Each row was made from one walk, in order. Every step used is in the known rows, and no mark comes twice. Write each row's walk.
Known rows:
x-g-a-c-q: [ -7,  62,  45, -12, -11,   2, -25,  25, -50,  22, -44,  49, -31,  -8,  17,
   2,  18]
c-q-n: [ 36,  32,  22,  18, -25, -17,  -2,  22, -26, -26, -65,   3, -15, -41,  -4,
  18, -17]
q-n-a: [ 25,  14,  24,  34, -38,   4,   6,  16,  33, -60,  -8, -11, -55, -19,  20,
 -22, -13]
c-q: [ 19,  25,  -7,  -7,  29,  -9, -14,  22, -12,  16, -51,  16,  -3, -34, -10,
  -9,  13]
g-a-c-q-n: [ 23,  65,  51,  12, -65,  -5,  -7,  17, -59, -23, -53,  25, -33, -18,  19,
  22, -17]
q-n-x: [ 18,  -6, -21,   3, -79, -20,  16,  11,  16, -52,  10, -12, -10, -15,  13,
  12, -12]
x-n: [ -2, -20, -27,   9,  -4,  -8,   9,  17,  -5,  42, -20,   1,  27,   2, -12,
   3,   4]
c-q-n-x: [ 31,  10, -25,  -2, -60, -25,   6,  26,   9, -42, -22,  -2, -12, -36,   7,
   7,  -4]
a-c-q-n: [ 30,  69,  25,   2, -38, -10,   4,   8, -48, -33, -52,  17, -21, -25,   6,
  16,  -4]
c-q-g-a: [-10,  -1,   6,  27, -10,  20, -36,  26, -18,  55, -30,  17, -47, -19,   3,
  30, -26]
g-q: [-16,  42, -39,  11,  10,  -4,  19,  -4,  -8,  15,  -5,   8,  36, -35, -11,
   1,   7]
n-x-g-q-c: [-16,   8, -69,  15,  -8, -19,  -5,  12,  47,   0,  32,   3,  73, -24,  -7,
  29,  39]
a-c: [-11,  59,   5, -24, -21,  11,   8, -22, -34,  -8,  22,  22,  -9,  24,  16,
  -4,  22]
q-n-x-c: [  1,   9,  29,  -2, -74,   8,  -7,  14,  16, -40,  48,  -4, -29,  16,  14,
   6, -15]
a-n: [ -5, -41,  37,  -3,  21,  -4,  24,   5,  11,  26, -32,  22,  30,  10,   8,
   2,   7]
x-g: [-16,  -8,  35,   0,  18,  -9,  -8,  19,   8,   3, -15,  10, -10,  -6,   0,
  13,   9]
n-q: [  6, -25,  19, -12,   6,   2,  10,  -9, -18, -24,  19,   8,  26,  23, -21,
  18,  29]
n-a: [  7,   5,   3,  17,   1,  13,  -3,  12,  46, -28,  11,  -3, -45,  -8,  18,
 -43,  10]

Which walk is each row?
[  3,  10, -52,   7,  52,  14, -19,  10,   4,  47, -34,   1, -28, -43, -25,
  25,   0]  c-q-g
[ -2,  39, -62,   4,  37,  24, -10,  11,   4,  47, -23,  14, -44, -30, -10,
   2,  21]  x-n-a-c-q-g
[-19, -14, -51,  13,   2, -21,   8,  15,  53,  13,  16,  14,  88, -20,  -2,
  30,  43]  a-n-x-g-q-c
[ 11, -33, -24,   3,  -2,  -3, -10,  -6,  19, -22,  46,  -1,  71,  27, -18,
  38,  46]  n-q-c
[-12, -20,  63,  23, -87,  -9, -16,  38,  -4, -13,  -9,  17, -38,   1,  31,
  29, -27]  q-n-x-g-a
[ -6,  49, -11,  -6, -23,  17,  11,   0,  -1,  -4,  17,  20, -28,  19,  25,
 -36,  33]  x-n-a-c
[ 36,  31,  20,  31, -18,   0,  -3,  30,  25, -49, -42,  -1, -57, -41,  15,
 -28,  -5]  c-q-n-a
[  9, -46, -41,   9,  -5,  -8,  -5,   5,  15,   4,  35,   0,  88,  29, -27,
  40,  50]  x-n-q-c
[-14, -42,  41,  19,  14,  13,  -4,  25,  -4,  70, -57,  37,  -8,  -5,  10,
  27, -13]  c-q-g-a-n
[ -3,  -7,  60,  20, -71, -13, -23,  50, -10,  -5, -36,  25, -39, -17,  26,
  25, -21]  c-q-n-x-g-a
[-31,  46,  66,  -8, -49,  12, -13,   4, -46,   8,   8,  42, -35,  34,  34,
  14,   7]  x-g-a-c
[  6,   5,  20, -21,   5,   1, -13,  33,  14,  17, -17,  29,  -4, -10,   3,
 -15,  20]  a-n-x-c-q
[-19,  44,  58,  -4, -95,   1,  -4,  11, -40, -24,  11,  35, -41,  24,  43,
  23,  -2]  q-n-x-g-a-c
[-25, -16,  77,  21, -36,   2, -25,  31, -15,  20, -16,  24, -32,  10,  23,
  21, -20]  x-g-a
[ -2, -48, -13, -18, -24, -14,  27,  12,  40,   0,   4,  13,  23,   4,  17,
  -6,  17]  a-n-x
